What can hang from each mark
q_644: q_590
q_31: q_590
q_3: q_590
q_670: q_590
q_215: q_444
q_444: q_215 q_590
q_590: q_3 q_444 q_644 q_670
q_536: q_590

Every row comes from one small tree of marks. The marks that hang from a mark follow it in brackets, in the order of their numbers. Every link used is in the known rows. Which tree was each row made from?
(in the rows, 128 means zero)
Known rows
q_644(q_590(q_3 q_670)): [107 147  96  88 127 152 140 101 113  87 160 149 140 107 145 112 125 123
 138 191 133 150]
q_670(q_590): [111 159 127 153 172 156 138 144 157 126  99 115 139 111 126 188 164 183
 118 116 120 163]
q_444(q_590): [148 149 144 141 125 146 143 169 126 154 120 135 200  98 104 191 160 123
 115 128 121 116]
q_3(q_590(q_444(q_215) q_644 q_670)): [ 94  93 100 123  98 109 117 117 110 127 160 155 146 144 128  98 136 116
 177 119 157 103]
q_3(q_590(q_444 q_644)): [122 129 109 129 115  99 135 147 120 155 139 129  93 113 158 120  87 137
 150 103 108 101]
q_590(q_3 q_444 q_644 q_670): [138 118  99  86 108 100 115  95 130  84 132 107  60 153 131  74  89 108
 140 145 116 114]
q_215(q_444(q_590(q_670))): [115 110 148 112 116 126 168 113 155 143 131 109 179 157 120 137 165  84
 115  97 163  67]
q_3(q_590(q_444)): [134 151 108 139 163 125 122 158 124 152 122 121 175 143 162 146 103 107
 182  94 115 133]
q_444(q_215 q_590): [121 137 152 176 126 177 114 169 109 145 114 171 240 119  88 207 193 129
 120 124 152 146]
q_644(q_590(q_444)): [117 158 102 103 149 142 108 127 106  81 102 149 157 153 164 181 112 114
 161 116  94 174]
q_536(q_590(q_670)): [136 115 119  76  89 124 116 147 157 152 137 124 206 112 103 151 146 121
 146 132 116 137]
q_670(q_590(q_3 q_444)): [158 154 138 167 206 138 113 120 139  98  96  95 112 145 134 116 129 142
 135 120 121 190]
q_644(q_590(q_3 q_444 q_670)): [131 137  92  80 145 129 118  83 108  54 146 133 147 153 151  96 105  76
 170 162 121 159]
q_670(q_590(q_3 q_444 q_644)): [143 130 128 160 166 109 125 110 131  99 114 104  25 119 135  93 106 178
 108 129 118 151]
q_3(q_590(q_644)): [102 130 115 136 101 120 156 168 123 192 154 139  80  62 164 144 102 177
 118 132 116  84]
q_590(q_3): [133 164 137 128 148 161 107 152 138 143  99 134 114 121 145 150 112 131
 114 146 112 162]
q_590(q_644): [104 138 124 107  96 133 124 154 138 145 104 129  70 107 141 182 111 180
  98 126  97 115]
q_31(q_590): [140 159 147 145 159 145 147 152 124 180 123 127 189 116 113 164 125 128
 144 106 120 121]
q_215(q_444): [ 87 139 152 116 141 151 117 137 165 145  62 115 121 181 182 177 127 118
 107  73 127 131]

Which tree is each row?
[123 140 134 164 147 131 145 127 141 133 128 116  26  68 133 120 118 215
  73 157 123 141] => q_670(q_590(q_3 q_644))
[109 138 131 183 188 166  85 132 136  89  76 140 186 181 113 178 184 149
 155  90 141 205] => q_670(q_590(q_444(q_215)))
[135 116 177 160 111 113 163 131 129 170 131 120  41  93 142  95 116 135
  50 124 139  77] => q_215(q_444(q_590(q_3 q_644)))
[123 116 143 193 161 137  97 110 115  89 108 139  65 141 118 108 143 183
 114 127 140 183] => q_670(q_590(q_3 q_444(q_215) q_644))
[158 136 127 126 125 136 151 120 125 133 167 125 180 102  91 111 156  99
 120 174 146 107] => q_444(q_590(q_3 q_670))
[127  91 153 126  93 100 176  96 136 150 167 108  56 109 122  60 130 112
  73 140 156  49] => q_215(q_444(q_590(q_3 q_644 q_670)))
[112 135 123 169 153 151  90 159 108 144 110 159 214 159 149 157 145 110
 188  98 143 164] => q_3(q_590(q_444(q_215)))
[171  92 118  83  74  78 107 119 132 115 155 110  90 116 107  61  90 114
 138 143 103 126] => q_536(q_590(q_3 q_444 q_644 q_670))
[114 126  99 116 142 154  92  88  90  47 139 179 181 177 132 106 141  88
 170 161 150 189] => q_644(q_590(q_3 q_444(q_215) q_670))
[147  96 123  85  58  99 130 131 144 156 167 125  76  71 105  78 112 153
 107 173 117 116] => q_536(q_590(q_3 q_644 q_670))
[ 93  97 103 106  93 126  85 107 123  77 110 155 130 194 108 141 146 110
 156 115 140 127] => q_590(q_444(q_215) q_644 q_670)
[160 105 130 102  77  96  95 160 132 141 111 119 112 120 126 146  97 139
 132  98  80 135] => q_536(q_590(q_444 q_644))
[149 114 128 116  87 105 163 113 119 134 183 128  94  74  88  96 132 128
  89 184 136  68] => q_444(q_590(q_3 q_644 q_670))
[185 158 150 158 193 125 123 128 105 149 127 114 163 153 117  93  88  80
 164 110 119 146] => q_31(q_590(q_3 q_444))
[104  88 138 105  81  98 180 102 147 148 150 110  95 130 120 115 152 119
  81 110 153  34] => q_215(q_444(q_590(q_644 q_670)))
[133 113 152 127 131 125 164 106 142 139 146 108 152 138 127  85 147  79
  95 133 167  81] => q_215(q_444(q_590(q_3 q_670)))
